Each row was made from one small tree. Brackets hold a mark, then the marks that hang from it, in the order of their numbers. Every link used is in the known rows. Write each row's tree.
Known rows
(K89 (K48 K437)): [ 0.258 -2.865 -2.178  3.374  0.137  0.795  1.801  2.490  0.260  1.954
 -6.308  0.307 -4.117 -0.320  1.255  0.605  0.040  1.116 -0.153 -2.048
 -1.820  0.192  4.242 -3.767  1.020 -3.885  4.002 -1.586 -0.539 -2.989
  3.006 -2.110 -0.800  1.537]
(K51 K186): [ 0.348 -2.067  0.053  3.212  2.472  0.792  2.498  2.601 -0.932  1.864
 -3.437  0.570 -2.185  0.434  0.640 -1.020 -2.015  0.115 -0.195 -1.073
  0.153  0.766  1.424 -2.394  0.158 -2.789  1.907  0.216  0.369 -1.031
 -0.115  0.004 -1.432 -0.157]
(K51 K48): [-1.157 -1.548  1.406  4.868  0.668  0.758  2.165  2.246 -0.713  1.755
 -4.797  0.665 -3.400  0.470  1.416 -1.380 -1.577  1.102 -1.101 -1.095
 -1.554  0.043  1.853 -3.334  0.574 -2.811  3.580  0.939  0.058 -2.680
  1.439  1.531 -1.633  1.047]
(K89 (K48 K51)): [ 0.774 -2.252 -2.042  5.942  2.123  1.761  2.799  2.244  0.434  2.977
 -3.940  0.593 -6.216  0.641  0.978 -0.467  0.521  1.453 -0.958  0.275
  0.011  0.179  3.522 -3.625 -0.439 -2.457  3.059 -2.153 -1.071 -2.300
  2.887 -1.511 -1.882  0.461]
(K437 (K186 K51 K89)): [ 0.621 -0.632  0.949 -0.950  0.435  2.280  2.541  3.556 -0.302  1.888
 -4.270  1.326 -4.563  1.618  1.187 -2.847  1.510 -0.702 -0.753  1.548
 -0.006  0.025  2.684 -4.342 -3.843 -1.061 -1.251 -2.174 -1.214  1.007
  4.232 -1.225 -0.191  1.902]
(K437 (K186 (K51 K48))): [-0.342 -1.590  0.108  3.487  1.291  2.436  3.876  2.739 -1.231  1.668
 -4.252  1.256 -5.807  1.170  1.718 -2.665  1.404  0.817 -1.311  1.047
 -1.576 -0.253  2.568 -4.839 -1.117 -1.814 -0.105  0.122 -1.666 -0.752
  2.364  1.623 -0.805  1.728]
(K882 K56 (K437 (K186 (K51 K48)))): [-1.114 -4.441  1.149  1.529  0.147  0.962  3.084  1.896 -1.894 -0.814
 -4.040  2.517 -6.553  2.679 -0.961 -4.522  1.295  1.693 -0.445 -0.300
 -3.101 -0.758  2.605 -4.797 -0.751 -2.516 -1.372  0.802 -2.601 -0.700
  2.324  3.494  0.288  2.020]
(K51 K48 K186): [-0.888 -1.385  0.320  6.667  2.558 -0.168  3.562  1.960 -1.203  0.327
 -4.041  0.951 -3.585  0.972  1.522 -0.532 -1.383  1.528 -1.323 -1.763
 -1.138  0.994  1.412 -3.026  1.897 -2.842  1.840  1.007 -0.475 -3.130
  0.274  2.129 -2.002 -0.247]
(K48 (K51 K186) K89): [ 2.072 -0.784 -1.724  4.885  1.992  0.451  4.331  1.952  0.282  0.119
 -3.544  2.410 -4.551  1.652  2.779 -0.255  0.948  0.274 -0.854 -0.580
  2.268  1.957  3.077 -2.527  0.149 -1.711  0.875 -1.316 -0.552 -2.043
  1.663 -3.002 -2.253 -2.983]
(K882 (K51 K48) K56): [-1.682 -3.358  3.328  5.709  0.655  0.880  1.633  1.170 -0.110 -0.377
 -3.707  1.984 -4.678  3.108 -0.391 -1.491 -1.082  2.872 -0.528 -0.470
 -0.447  0.209  1.444 -3.199 -0.180 -3.079  3.857  2.238 -0.616 -4.395
 -0.364  1.059 -1.849 -1.308]
(K89 K186): [ 0.063 -2.866 -0.035  2.252  2.096  1.871  1.544  3.223 -1.213  3.182
 -3.682  0.515 -3.431 -0.112  1.124 -1.061 -0.435 -0.674  0.961 -0.122
  0.443  0.531  1.076 -2.460 -1.946 -3.675  2.247 -1.390 -0.881  0.489
  0.167 -0.206  0.268  1.820]
(K51 K48 (K186 K89 K437)): [-1.336  0.231  2.595  2.962  0.209 -1.032  2.048  1.413  0.160 -2.689
 -4.694  1.512 -2.750  3.625  1.711 -0.278 -1.510 -0.141 -2.917 -3.167
 -0.512  2.047  1.831 -3.594 -0.130 -2.573 -0.869 -0.370 -0.721 -2.702
  4.829  0.857 -2.410 -1.244]
(K882 K437): [-0.391 -3.992  1.883 -0.370  0.435  0.063  0.393  2.493 -0.891  1.313
 -4.520  0.839 -2.046 -0.759 -0.195 -1.826 -2.117 -0.225  0.334 -0.777
 -1.985 -0.231  1.681 -3.580 -1.319 -2.945  2.807  0.619 -0.015  1.452
  2.194  0.392 -0.601  1.988]
(K882 (K51 (K48 K89)) K56 K437): [-1.931 -3.935  3.102  4.601 -0.722 -1.080  1.156  0.609  0.064 -3.993
 -4.634  4.085 -4.679  3.011  0.112 -0.621  0.501  2.637 -0.078 -1.325
 -1.169  1.328  2.527 -3.576 -0.230 -3.225  2.472  1.697 -2.151 -3.020
  1.717  0.564 -1.539 -1.863]
(K186 (K51 K48) K89 K437): [-1.725  0.854  4.714  0.282 -1.507  0.741  2.019  1.775  1.107 -0.694
 -4.594  1.321 -4.632  4.017  1.770 -1.238 -0.289  0.620 -3.553 -1.161
  0.147  0.383  2.665 -4.986 -1.544 -1.476 -1.119 -1.091 -1.478 -1.379
  7.128 -0.795 -2.460  0.574]
(K48 K51): [ 1.507 -1.926  0.306  2.430  1.117  1.846  2.518  2.306  0.158  3.076
 -3.619  0.580 -4.581  0.700  1.113 -1.471 -0.800  0.435 -0.754  0.744
  0.791 -0.161  2.399 -3.291 -1.355 -1.704  3.016 -0.608  0.609 -0.599
  2.160 -1.890 -1.840  0.062]
(K882 (K51 (K186 (K89 K48))) K56 K437): [-1.686 -3.986  1.144  4.756  2.224 -1.516  1.021  1.241  0.078 -3.561
 -3.549  2.810 -5.363  3.812 -1.803  0.226  0.624  2.738 -0.309 -1.528
 -0.691  1.747  2.461 -3.742 -0.982 -3.424  0.247 -1.541 -2.842 -2.411
  2.374  0.396 -1.225 -1.238]
(K186 (K89 (K48 K51))): [ 0.359 -0.377 -1.201  5.065  1.144  0.938  2.341  2.406  1.118  1.610
 -4.596  0.918 -6.357  1.737  1.125 -0.147  1.179  1.373 -1.435 -0.065
  0.506  0.862  3.681 -3.772 -1.364 -1.951  1.877 -3.836 -1.286 -2.381
  5.059 -2.262 -1.823  0.181]
(K437 K186): [ 1.110 -3.405 -1.054  0.911  1.221  2.190  1.606  3.196 -1.368  2.548
 -4.169  0.846 -2.634 -0.491  0.343 -2.888 -0.247 -1.854  0.980  0.212
 -1.519  0.241  1.978 -3.145 -2.283 -2.871  1.645  0.172  0.361  0.473
  0.713  0.398  0.432  1.681]
(K56 (K882 K437)): [ 0.147 -4.662  1.334  0.609 -0.231  1.192 -0.096  2.563 -1.147  1.916
 -4.559  1.516 -1.972 -1.519 -0.080 -2.804 -0.975  0.051 -0.272 -1.543
 -0.947 -0.399  1.945 -3.004 -1.375 -2.839  5.075 -1.145 -0.862  0.631
  0.819  2.113 -1.271  1.798]

Which tree is each row?
[-1.492 -3.386  3.448  4.518  1.036  0.107  1.822  0.139  0.097 -3.573
 -2.902  2.448 -3.820  5.388 -0.557 -0.407 -1.578  1.617 -1.767 -2.321
  0.301  1.413  1.535 -3.364  0.265 -3.326  0.470  2.423 -0.945 -3.911
  0.979  1.258 -2.658 -3.028]	(K882 (K51 K48 (K186 K437)) K56)
[ 1.763 -1.895  0.503  1.355  1.699  1.031  2.840  1.324  0.365 -0.051
 -2.892  0.999 -3.822  2.886  1.205 -0.454 -1.231 -0.661 -2.004 -1.274
  1.806  1.238  2.411 -3.528 -0.932 -2.100 -0.377 -0.266  0.105 -0.327
  3.427 -2.034 -2.626 -2.035]	(K48 (K51 (K186 K437)))
[-0.963 -1.100 -0.584  6.491  1.010  0.575  3.125  2.522 -1.088  0.032
 -5.058  2.539 -4.823  0.847  3.562 -0.156  1.435  0.544  0.014 -1.180
  0.123  2.030  2.086 -2.497 -0.035 -3.640  1.777 -1.509 -2.480 -2.021
  1.473  0.344 -0.537  0.166]	(K51 (K48 (K89 K186)))
[ 2.222 -1.575 -1.769 -0.678 -1.102  2.033  3.751  2.969 -0.115  0.363
 -6.072  2.359 -5.081  0.872  3.356 -1.076  3.414 -0.380 -0.160 -0.023
 -0.169  0.662  4.851 -4.483 -1.342 -1.982 -0.381 -1.716 -1.378 -0.278
  3.966 -4.023  0.009  0.404]	(K48 K89 (K437 (K186 K51)))
[ 1.026 -5.543 -0.964  0.061  0.198  1.965  0.282  2.956 -2.074  1.429
 -4.611  1.940 -2.524 -1.720 -0.038 -3.731  1.308 -1.512  0.505 -0.894
 -2.046 -0.129  2.288 -3.424 -2.694 -2.809  3.112 -1.175 -1.433  1.652
  0.722  3.210  0.162  1.938]	(K56 (K882 (K437 K186)))
[-1.795 -1.540  3.578  5.024  1.854 -2.210  1.301  1.176 -0.437 -4.374
 -4.399  2.447 -3.883  2.424  1.302  1.908  0.177  2.491 -2.113 -0.908
 -1.383  1.974  1.226 -4.889 -0.775 -2.427  0.426  0.398 -2.358 -0.792
  3.222  1.107 -2.418 -1.501]	(K882 (K51 K48 (K186 K89)) K437)
[-1.010 -3.612  3.489  1.039  1.185 -1.349  0.558  1.288 -0.253 -3.489
 -3.154  2.725 -3.491  3.856 -1.539 -0.604 -0.478  1.461 -0.215 -1.255
  0.011  1.325  1.294 -3.404 -1.935 -2.621  0.149  0.093 -1.321 -0.817
  1.521 -0.071 -1.194 -1.805]	(K882 (K51 (K186 K89)) K56 K437)
[ 0.700 -3.649  2.176  2.245  1.184  2.141  0.374  1.285  0.256 -0.864
 -2.900  2.145 -1.859  2.078  0.668 -0.042 -0.373 -0.216 -1.847 -1.552
  2.453  1.341  1.609 -3.135 -2.018 -2.733  2.951 -0.437 -0.879 -0.787
  0.589 -0.163 -3.219 -2.667]	(K56 (K882 (K51 (K186 K437))))
[-0.943 -3.326  0.426  6.113  2.437 -0.180  0.360  1.768  0.049 -2.544
 -4.162  2.707 -4.183  1.099  0.280  0.942  2.294  2.329 -1.529 -1.297
  0.135  1.826  2.582 -3.964 -1.616 -2.916  2.776 -3.562 -3.961 -1.407
  2.399  1.186 -2.442 -1.001]	(K56 (K882 (K51 (K186 (K89 K48))) K437))
[-0.483 -2.481  1.459  4.700 -1.724 -0.215  2.246  0.762  0.764 -3.368
 -6.064  3.489 -5.121  3.433  1.856  0.841  1.379  2.990 -0.565 -2.274
 -0.298  1.340  3.821 -3.509  1.028 -3.421  3.650  1.183 -0.944 -5.881
  1.630 -2.331 -1.631 -2.781]	(K882 (K51 (K48 K89 K437)) K56)
[ 2.953 -1.291 -1.915 -0.514 -0.968  0.949  2.736  2.608  0.316 -0.039
 -6.191  1.452 -5.753  1.560  2.481 -0.550  3.022 -0.813 -0.797 -0.427
 -0.722  0.831  4.209 -4.886 -2.412 -1.551  0.151 -2.501 -0.186 -0.401
  5.419 -3.592 -0.385 -0.371]	(K48 K51 (K437 (K186 K89)))
[-0.252 -0.158 -0.011  1.539 -0.514  1.021  2.634  2.828  1.278  1.190
 -6.245  0.763 -6.348  1.933  2.054  0.464  1.927  2.325 -1.915 -0.739
 -0.517 -0.007  4.977 -4.947 -0.508 -2.152  0.979 -4.135 -2.075 -2.362
  6.313 -3.866 -1.216  1.629]	(K186 K51 (K89 (K48 K437)))
[ 2.637 -1.771 -2.641  2.471  0.095  1.223  3.648  2.423  0.270  0.354
 -5.693  2.418 -6.286  1.278  4.394  1.433  3.528  0.076 -0.127 -0.856
  1.874  1.732  4.198 -3.337 -0.826 -2.972  1.338 -3.382 -1.875 -0.585
  3.259 -5.004 -0.586 -1.459]	(K48 K51 (K89 K186) K437)
[-0.741  0.383  1.054  2.606  0.251  1.594  3.511  2.888 -0.542  0.416
 -4.898  1.728 -5.999  2.149  2.260 -2.315  2.292  0.819 -1.895  0.670
 -1.419  0.240  2.636 -4.994 -2.080 -1.179 -1.300 -1.429 -2.254 -1.013
  4.433  0.872 -0.738  1.603]	(K437 (K186 (K51 K48) K89))
[ 1.226 -0.281  1.600  0.365  0.503 -0.057  2.442  1.482  0.976 -1.361
 -3.437  1.400 -3.853  3.923  1.454 -0.263 -0.318 -0.940 -2.643 -1.685
  2.040  1.777  2.527 -3.658 -1.827 -1.529 -1.576 -1.887 -0.200 -0.858
  5.576 -2.776 -2.588 -2.298]	(K48 (K51 (K186 K89 K437)))
[-0.780 -3.633  2.278  3.871 -0.892  0.399  1.881  0.922  0.251 -1.577
 -5.448  1.993 -5.148  3.214  0.624  0.298  0.168  3.155 -0.784 -1.733
 -1.291  0.137  2.902 -4.019  0.843 -3.499  4.210  2.096 -0.329 -4.951
  0.855 -0.832 -1.609 -1.545]	(K882 (K51 (K48 K437)) K56)
[-1.261 -0.300  2.214  0.323 -0.640  1.574  1.525  2.294  1.642  0.601
 -4.357  1.050 -4.867  3.325  0.791 -1.244  0.411  0.442 -2.700 -0.591
  0.567  0.635  3.752 -4.547 -2.363 -1.964 -1.041 -3.428 -2.123 -0.971
  7.522 -2.395 -1.848  1.609]	(K186 K51 (K89 K48) K437)
[-0.099 -0.896  1.442  5.830  0.168 -0.179  2.224  1.468  0.328 -3.127
 -5.903  2.576 -4.635  2.121  3.147  2.371  2.450  2.885 -3.010 -2.657
  0.828  1.632  2.871 -4.315  0.435 -2.458  3.765 -1.970 -2.081 -4.551
  2.031 -0.208 -3.255 -2.951]	(K56 (K882 (K51 (K48 K437) (K186 K89))))
[-0.274 -4.350  1.038 -2.031 -0.925 -0.243  0.572  2.536 -1.321 -1.067
 -4.587  2.292 -3.596  2.161 -1.793 -4.598  0.679 -1.369  1.134 -1.327
 -2.591  0.423  2.263 -3.357 -3.168 -2.891 -0.574 -0.646 -0.866  0.568
  2.987  1.667  1.443  1.725]	(K882 K56 (K437 (K186 K89)))
[-0.172 -4.106  3.205  0.881  1.072  0.921  0.955  0.749  0.384 -1.993
 -2.200  2.122 -2.538  4.860 -1.469 -1.104 -2.038  0.200 -0.727 -1.797
  1.571  1.134  1.424 -2.638 -1.401 -3.190  0.415  1.879 -0.071 -2.144
  0.485 -0.846 -1.926 -2.929]	(K882 (K51 (K186 K437)) K56)
[-0.078 -0.731  2.370 -0.586  0.164 -0.214  1.328  2.021  0.548 -1.151
 -4.027  1.076 -1.560  3.168  0.716 -1.002 -1.879 -1.736 -1.757 -2.579
  0.675  1.809  1.826 -3.037 -1.632 -2.528 -1.019 -1.034  0.080 -0.481
  4.553 -1.135 -1.638 -0.880]	(K51 (K186 K89 K437))
[-0.674 -2.585  1.767  5.469 -0.192  2.003  0.880  1.271  0.164 -2.771
 -4.516  4.012 -4.195  2.518  3.438  0.849  2.972  0.277 -1.756 -1.793
  2.469  2.613  2.477 -3.165 -2.213 -3.693  2.914 -2.122 -3.814 -1.855
  1.935  0.061 -2.345 -2.324]	(K56 (K882 (K51 (K48 (K89 (K186 K437))))))
[-0.497 -2.474  4.155 -0.043  0.050  0.102  0.575  0.912  1.027 -3.404
 -2.704  2.471 -2.746  6.031 -1.123 -0.774 -1.301  0.136 -1.342 -2.003
  1.854  1.788  1.683 -2.749 -2.447 -2.830 -0.706  0.258 -0.371 -2.146
  2.714 -1.698 -1.807 -2.976]	(K882 (K51 (K186 K89 K437)) K56)
[-0.805 -2.704  2.309  6.817  0.789  2.274  1.086  1.749 -0.116  0.723
 -4.320  1.989 -3.707  0.427  1.686 -0.364  0.676  2.379 -1.787 -0.293
  0.444  0.251  1.558 -3.442 -0.885 -2.535  6.487  0.234 -1.423 -3.258
 -0.263  1.992 -3.087 -1.177]	(K56 (K882 (K51 K48)))
[-0.025 -4.998  2.896  1.750  0.468  1.695 -0.789  1.938 -0.381  0.296
 -3.956  2.140 -2.388 -0.682  0.041 -1.058  0.275  0.944 -0.401 -0.059
  0.018  0.004  1.702 -3.780 -2.743 -2.717  5.653 -0.399 -1.380  0.815
  0.371  0.785 -1.927  0.013]	(K56 (K882 K51 K437))
[-0.954 -2.092  3.118  4.657  1.881  0.147  1.765  0.584  0.200 -2.937
 -3.472  1.864 -2.952  3.365  1.475  1.502 -1.190  0.997 -2.394 -1.545
  0.204  1.691  1.291 -4.211 -0.349 -2.972  0.639  2.177 -0.936 -1.985
  2.158  0.351 -3.282 -2.423]	(K882 (K51 K48 (K186 K437)))
[-1.300  0.586  1.368  5.633  1.548 -1.069  3.206  2.148 -0.385 -0.844
 -4.661  1.192 -3.718  2.172  1.880 -0.212 -0.850  1.395 -1.973 -1.935
 -0.787  1.603  1.588 -3.378  0.703 -2.272  0.788 -0.756 -0.803 -3.272
  2.563  1.457 -2.074 -0.653]	(K51 K48 (K186 K89))
[-0.206 -1.131 -1.097  2.555 -0.734 -0.135  1.494  2.713  0.805  0.510
 -6.878  0.629 -4.496  0.755  1.640  0.670  0.763  1.104 -0.895 -2.317
 -1.524  0.738  4.377 -4.062 -0.122 -3.235  2.812 -3.286 -0.904 -3.156
  5.194 -2.747 -0.808  1.334]	(K186 (K89 (K48 K437)))
[ 0.018 -1.548 -0.584  4.968  0.952 -0.705  3.742  1.796 -0.904 -0.658
 -5.956  0.915 -3.950  1.081  2.616  1.059 -0.580  1.976 -1.568 -3.122
 -1.907  0.885  2.874 -3.910  2.882 -3.290  2.149  0.534 -0.277 -3.848
  1.456  0.097 -1.812 -0.714]	(K51 (K48 K437) K186)
[ 1.050 -1.198 -0.636  0.472 -0.259  1.821  3.649  3.013  0.042  0.895
 -5.469  2.169 -5.637  1.464  4.065  0.708  2.804  0.822 -0.261 -0.459
  1.722  1.135  4.053 -3.762 -0.956 -2.867  0.242 -3.358 -2.628  0.179
  3.407 -4.689 -0.112  0.438]	(K48 (K89 (K186 K51)) K437)
[-0.831 -5.806  3.621  0.448  0.319  0.252 -0.169  1.363 -0.288 -0.899
 -3.361  2.161 -3.199  2.196 -2.106 -1.848 -1.371  1.296  0.591 -0.198
 -0.794 -0.130  1.380 -3.591 -2.112 -3.183  3.062  1.687 -0.453 -0.280
  0.368  0.007 -0.713 -0.230]	(K882 K51 K56 K437)
[-0.094 -1.782 -2.447  3.550  1.246  1.284  1.538  3.266 -0.408  1.118
 -5.188  1.166 -4.366  0.517  0.643 -1.918  1.806 -0.955  0.176 -0.317
 -1.962  1.189  3.324 -3.569 -2.461 -2.946  0.646 -2.981 -1.628 -1.399
  3.749  0.181  0.352  2.176]	(K437 (K186 (K89 K48)))
[ 0.134 -6.596  1.346 -0.023  0.761  1.201  0.111  1.761 -1.320 -1.508
 -3.361  2.664 -3.877  1.931 -2.074 -2.863  0.545 -0.039  1.539  0.348
 -2.091  0.097  1.755 -3.844 -3.448 -3.229  1.102  1.927 -1.124  0.964
  0.275  1.054  0.547  0.327]	(K882 K51 K56 (K437 K186))
[ 0.233 -6.226 -0.251 -1.162 -0.001  0.798  0.778  2.333 -2.071  0.118
 -4.020  1.968 -3.577  1.151 -2.248 -4.784 -0.408 -1.165  1.760 -1.168
 -2.971 -0.128  2.061 -3.206 -2.044 -3.448  0.558  0.906 -0.573  0.730
  0.667  2.585  1.430  1.784]	(K882 K56 (K437 K186))
[ 0.090 -3.585  2.166 -0.609  0.653  0.126 -0.472  2.349 -0.462 -2.241
 -4.676  2.311 -3.236  1.007  0.161 -0.431  1.366 -0.847  0.224  1.099
 -1.743  1.258  1.864 -4.981 -4.980 -2.187  0.165 -0.223 -1.510  2.804
  3.666 -0.520  0.007  0.575]	(K882 K51 (K437 (K186 K89)))
[ 1.987 -1.151 -0.214  2.184  0.696  0.411  3.331  1.185  0.968 -1.682
 -3.637  2.516 -3.752  3.276  2.475 -0.203  0.294 -1.116 -1.789 -1.637
  2.745  2.388  3.451 -2.826 -0.560 -2.014 -0.869 -1.056 -0.586 -1.069
  4.083 -3.627 -2.684 -3.441]	(K48 (K51 (K186 K437)) K89)
[ 0.148 -0.860 -2.094  4.054  1.192 -0.838  2.698  2.399  0.227 -0.752
 -6.140  0.860 -4.568  1.485  1.943  1.561  0.918  1.458 -1.256 -2.888
 -1.099  1.779  4.025 -3.675  1.241 -3.320  1.143 -3.387 -1.413 -3.636
  4.020 -2.305 -1.306 -0.007]	(K51 (K186 (K89 (K48 K437))))
[-0.035 -0.783 -0.325  3.855 -1.819 -0.512  2.948  1.909  0.244 -1.083
 -7.242  2.124 -3.833  0.696  3.816  0.738  0.651  1.274 -1.168 -2.742
 -1.303  1.391  4.130 -3.602  1.844 -3.226  3.532 -0.041 -0.514 -4.097
  3.361 -2.082 -1.542 -0.568]	(K51 (K48 K89 K437))
[-1.398 -3.111  2.217  7.337  2.547  0.071  2.781  0.988 -0.725 -1.829
 -2.941  2.253 -4.888  3.763 -0.228 -0.383 -0.920  3.146 -0.912 -1.249
 -0.002  1.079  1.114 -2.865  1.063 -3.175  2.202  2.212 -1.147 -4.768
 -1.477  1.678 -2.198 -2.696]	(K882 (K51 K48 K186) K56)
[-0.614 -2.771  2.649  5.625  1.229  1.461  1.254  0.716 -0.072 -2.489
 -3.510  2.504 -3.069  2.687  1.689  0.440  0.241  1.240 -3.006 -2.143
  1.308  1.578  1.634 -3.505 -0.258 -2.824  3.094  0.378 -1.828 -3.006
  0.856  1.868 -3.867 -2.986]	(K56 (K882 (K51 K48 (K186 K437))))
